What can hang from each mark:
M: K Z
Y: J Z
L: A K
J: Y
R: Q
V: L M Q
A: L
Z: M
K: G L M
Q: V

Every row comes from one small tree of marks. The marks that hang from a mark follow it in brackets, in alphabetical order. Every link used is in the known rows. Which tree was each row made from?
Known rows:
J(Y): [ -0.3 -24.9  20.2 -12.6 -16.1   6.9  38.9  -3.0  31.7 -31.4  17.0 -24.4
  -4.3 -56.1   2.1 -20.5 -22.7   7.1 -22.1 -27.3  43.0 -29.3  14.5   4.8]
R(Q(V(L(A K(G)) M(Z)))): [-28.8  30.2 -28.3   8.8   2.3  -1.3  29.8   5.1  -7.4  20.5   5.3 -26.5
 -14.0  58.7 -19.2  26.7   7.5  -5.9  14.4  50.8  45.0  27.1 -19.1  -8.5]
R(Q(V(M(K Z)))): [-13.6  14.6  -1.9 -10.5   4.3  -4.1 -11.3  19.3 -28.1   4.5  -9.0   8.0
 -25.7  11.3  29.5  20.2  -4.0 -14.0   9.1   2.1 -10.1  64.8 -55.9  28.5]
A(L): [ -5.5 -28.7   3.4 -32.0  16.1  13.5   5.9  12.2  38.7 -30.2  12.5 -24.0
  13.4 -71.0  18.5  -4.8   6.2  11.3 -33.1 -20.8  17.8 -15.0   8.6  -1.6]
L(A K(G M)): [ -7.3  -0.1  -1.5  26.9 -32.4  -0.6  23.3 -19.4   8.1  19.8  -1.9  16.5
  11.0 -42.5 -54.2 -37.4  -0.6   3.3   2.8  12.1  17.2  -8.4  45.1  -2.0]
J(Y(Z(M))): [ 45.7  -0.3  29.7   8.2   0.2  13.6  22.3   6.1  19.6   1.1  -5.8 -15.6
   7.7 -50.6   6.4 -13.8  -5.2  -6.8   4.4   2.9  12.3 -49.1  33.0  13.5]
Y(J Z(M(K(G)))): [ 12.4   6.8  32.5  30.6 -25.0 -14.7 -32.3  11.8  -1.0  -0.2 -26.1  -7.2
  28.5 -16.2  -4.9   0.9  15.3 -19.7  33.6 -30.1 -52.2 -24.6  48.2  10.1]
V(L Q): [-17.0 -22.2   5.2 -52.3  20.0  15.3  18.9   0.3  25.0 -29.8  18.1 -27.0
  -3.2 -29.6 -16.4  11.9  -9.3   5.2 -29.3 -12.7  41.7 -21.3   9.7 -32.2]
V(L(K) M Q): [-34.2  -5.8  -8.5 -25.9  -9.6  -0.7  52.9   4.2  20.3  -3.5   6.8 -19.9
 -27.7 -17.4 -38.7 -11.7  -8.2   9.2 -34.4  40.1  37.3  21.6   5.1 -16.2]
J(Y(Z(M(K)))): [ 45.0   6.7  28.9  15.4  -7.8  -3.3  17.9   7.2  13.3  -1.3  -9.3 -15.2
   2.8 -16.0  21.2 -11.9 -12.8  -6.5   7.5  20.9 -28.9 -34.8  13.7  23.2]
Z(M(K(L(A)))): [ 31.4   6.9 -20.2  21.7  35.7  -8.0  -8.4   0.2   3.6 -10.8   2.1 -12.7
  16.7  38.9  22.6 -15.9  16.3  11.7  -7.6  -1.6 -30.3 -17.3   5.0 -11.7]
M(K(G L) Z): [-10.5 -12.2   6.9  -6.3   4.0 -20.7 -50.9  -9.3 -11.6 -25.2  14.4  17.6
  11.0  33.2  40.3  25.2 -13.8   3.1   1.5 -36.0 -33.7   7.2 -27.5  -1.3]
Z(M): [ 16.2  -9.6   8.7  -1.3   3.1  10.8 -12.4   0.6  -1.7  -7.8  -2.3  -9.7
  20.6 -75.0   2.8 -21.6   7.2  -2.5 -21.1 -21.7  -3.8  -6.6  17.0  -1.1]
V(M(K(G) Z) Q): [-13.5  -9.6   8.7 -11.5 -36.8   2.6  -9.4   4.4 -29.4  11.2   2.8  48.1
 -32.1  -6.0 -16.4  -1.7  -8.1  -5.6  15.0 -17.9 -19.3  26.4 -17.9   9.9]
J(Y(Z(M(K(L))))): [ 42.0  10.5  18.3  12.4  12.8 -11.8   1.4  10.1  21.3 -22.1 -10.1 -21.8
  10.9  26.1  42.8   3.2  -9.2   3.5   3.7  14.3 -30.0 -37.4   3.5  11.4]
J(Y(Z(M(K(L(A)))))): [ 58.8  16.1   0.5  29.7  33.6  -4.8  25.6   5.4  25.1  -4.6  -1.4 -19.7
   2.3  64.1  26.4  -5.5   2.3   7.4  17.8  19.2 -14.1 -61.2  19.9   2.9]
J(Y(Z(M(K(G))))): [ 33.1  10.9  29.6  25.6 -36.7  -2.4  -6.8   6.3   5.7  -6.7 -16.8  -5.3
  12.7 -14.8   8.4  -5.8 -16.0 -10.7  17.9   9.5 -26.0 -47.9  24.6  16.0]
K(G L(A) M): [  1.8  -5.4  -9.1  12.3  -1.4  10.9 -29.4 -10.1   6.7  -3.5 -13.2  22.3
  20.2  -9.7 -20.4 -12.0  13.5   8.0  -0.2 -34.4  20.1 -42.2  37.8 -19.3]
R(Q(V(L(A) M(K Z)))): [ -2.2  23.3 -27.6  -3.3  31.9   2.1   9.9  14.2 -16.6  24.3  -1.3 -19.4
 -26.3  84.1  16.6  30.6  14.2  -7.4  11.5  38.5   5.9  33.0 -46.5   2.5]
R(Q(V(L(A) M(K(G))))): [-28.7  27.5 -32.1  12.3  -5.4   5.1 -11.7  21.1  -8.4  -4.9 -25.6 -26.1
 -12.2  57.2  -9.4  21.4   7.4  -6.7   4.1  23.8  30.1  -0.8 -15.0 -15.8]
Z(M(K)): [ 16.9  -2.4   8.0   7.4  -4.1  -5.9 -16.5   2.8  -8.3  -9.3  -4.4  -5.1
  18.1 -39.8  18.3 -22.1   0.4  -3.1 -17.3  -3.5 -41.7   9.1  -2.7   7.9]
R(Q): [ -7.8  -5.3  22.0 -25.3  15.5  -1.9 -13.5  -5.7  10.3 -28.4  20.5   1.2
  -0.8 -49.3  13.2  -2.4 -10.1  -7.4 -32.8 -44.5  42.0   2.5  13.9  -5.0]
V(Q): [ -9.4 -24.9  13.4 -42.0  11.4  14.7  20.9   0.7  16.5 -30.1  19.9   1.7
 -12.9 -64.2 -18.2  -5.8 -14.1   2.7 -17.7 -43.2  40.2 -10.3  14.2 -15.1]

Which tree is each row?
[-31.0  21.5 -12.1  -3.6  -5.6 -11.0 -50.0  21.2 -28.7 -22.7 -16.5   9.1
  -6.2  50.0  41.8  41.0  -2.2  -7.9  15.7 -13.3  -7.4  49.8 -57.5  11.1] : R(Q(V(M(K(G L) Z))))
[-17.2  27.0 -26.5   7.0   3.0   3.6 -14.6  13.4 -23.8  18.0  -7.3 -12.1
 -14.1  82.7   3.1  36.9  11.1 -10.7  21.4  27.7   9.7  18.6 -35.2  -4.1] : R(Q(V(L(A) M(K(G) Z))))
[ 19.5  -1.9   3.8  10.3   8.4  -1.7  44.0 -26.3  -0.7  49.4  20.9  23.1
  -3.1 -14.2 -26.6 -29.3   6.3   3.8   9.8  28.6  -8.2  22.6  17.0  13.6] : L(A K(M(Z)))
[-22.3 -12.0   1.3  -0.4  -5.9 -17.4 -47.0  -2.7   6.4 -48.8  -2.7   1.3
  16.5   8.3  28.7  10.9 -18.1   7.3 -14.3 -40.8 -13.6 -12.5  -7.5 -12.8] : M(K(G L))
[ -2.2   1.8 -15.6  -5.9  -8.4   8.0   9.6  -1.4 -16.0  29.7  10.1  22.4
 -31.0  69.2 -32.1   8.4   8.5   1.9  15.3  17.4  -3.7  -7.5  -6.6 -15.8] : V(L(A) M(K(G) Z) Q)
[ 17.7  10.2 -18.5  31.2   7.4  -7.0 -32.0  -0.9  -5.3 -17.4  -5.5  -3.1
  27.0  37.0  10.8 -10.0  13.3   7.9   3.7 -13.5 -27.3 -31.3  13.7 -18.4] : Z(M(K(G L(A))))
[-24.3  -3.1 -11.4   9.6 -31.5   4.5 -25.5  18.0 -34.3   6.3 -28.0  12.9
 -14.7 -11.3   9.1  21.0  -7.6  -8.6  25.0  -3.8 -22.1  36.4 -49.8  23.1] : Q(V(M(K(G) Z)))
[ 21.3  -8.5 -11.3   1.0  54.4 -13.4  -3.2 -13.7  -0.4  -0.3  31.1   9.3
  -8.0  72.4  35.9  11.6   1.6  13.1   5.2 -20.6 -23.3  -2.8 -21.4  -2.5] : M(K(L(A)) Z)
[-30.4  -8.8 -24.8 -14.9   4.1  21.1   3.1  25.2   6.4  -9.4 -32.5 -42.9
  -7.4 -33.4  -1.5  20.5   3.1   0.1 -18.4  12.1  38.5   5.1 -23.4  -6.5] : Q(V(L M))
[ -5.0  -5.9 -15.8  16.0  14.2 -12.0 -25.5  -8.7   8.8 -31.0   7.2   4.9
   5.4  44.4   9.3   5.2  -4.2  12.8  -1.2 -35.6   3.0 -34.4   9.6 -20.8] : M(K(G L(A)))
[-22.2  -5.3   8.1 -36.5 -13.8   1.6  49.0  -7.0  25.4   0.0   4.8 -22.5
   6.3 -40.5 -41.9 -12.4  -8.5   5.1 -25.8  46.8  14.0  17.1  16.8 -16.6] : V(L(K(M)) Q)
[ 10.3 -14.4  13.6 -22.3  16.9   4.6 -31.0 -12.4  -4.6   7.2   1.0  26.4
  19.2 -21.0  21.1   3.9   9.7   3.5  -5.5 -23.7 -19.1  13.8  -6.6   7.0] : K(L M(Z))
[-18.0  30.3 -12.4  -2.4   0.5   1.8  24.5  -6.3  -2.1  23.1   4.3 -27.2
  20.2  38.5 -23.2  24.2   8.2  -9.5  23.9  56.9  23.3  22.9  -6.8  -8.9] : R(Q(V(L(A K(G M(Z))))))
[ -0.6 -15.8  25.1  -7.6 -33.0  12.4 -39.7 -14.4 -20.6  22.3  -4.3  43.9
  19.9 -63.9 -14.0  -7.4   2.4 -10.8   9.8 -29.0 -16.5   4.5  11.6  12.7] : K(G M(Z))
[ 13.5  -7.0  -2.3   5.9   7.4  11.7 -30.5 -17.5  -8.8  20.4   1.6  37.7
  17.3  13.9  -9.5   1.0  18.9   4.7  18.8 -29.9  -3.3 -22.5  17.4  -7.6] : K(G L(A) M(Z))
[  5.5  -2.1  -1.7  16.9  -2.5  -0.1  46.9 -18.9  15.7  25.4   3.8   9.7
   1.2 -42.4 -38.3 -41.9   1.4   7.5  -8.1  21.0  14.1   5.5  36.4   2.6] : L(A K(M))
[  5.6  -0.8   3.0  20.5 -19.8  -1.6  20.5 -26.7  -7.9  43.7  13.2  32.2
   6.4 -15.2 -39.4 -23.3   3.4  -0.3  20.5  16.8  -5.6   7.2  25.3   8.5] : L(A K(G M(Z)))
[-12.5 -12.1   2.9 -17.3 -17.7   3.6  14.1  12.9  -5.1  -7.7  -6.1  23.9
 -38.3 -30.1 -16.2 -20.3  -9.9   1.3 -14.6 -10.9  -0.2  21.0  -6.5   4.3] : V(M(K) Q)
[  1.6  -0.2 -19.9  12.0  18.1  -3.9  46.2 -14.5   3.8  48.3  22.2  -6.0
 -28.5  41.7 -21.1  -8.8  10.8   9.6 -11.3  51.3  14.3  17.2  -0.8  -1.9] : V(L(A K) M(Z))
[-17.5  15.6 -14.5 -13.7  24.1 -12.5 -27.3  22.0 -20.0 -16.9 -11.0  -0.9
 -17.9  52.4  54.1  34.1   0.3  -4.1   6.2  -5.1 -11.4  61.9 -66.1  16.9] : R(Q(V(M(K(L) Z))))
[-12.5  -6.6  21.7   4.0 -41.4  -7.4  -2.0 -22.3 -11.4  26.3   5.0  29.4
  15.8 -53.2 -21.9 -15.1  -8.9  -5.7   6.6   9.8 -21.0  31.8   9.1  17.4] : L(K(G M(Z)))
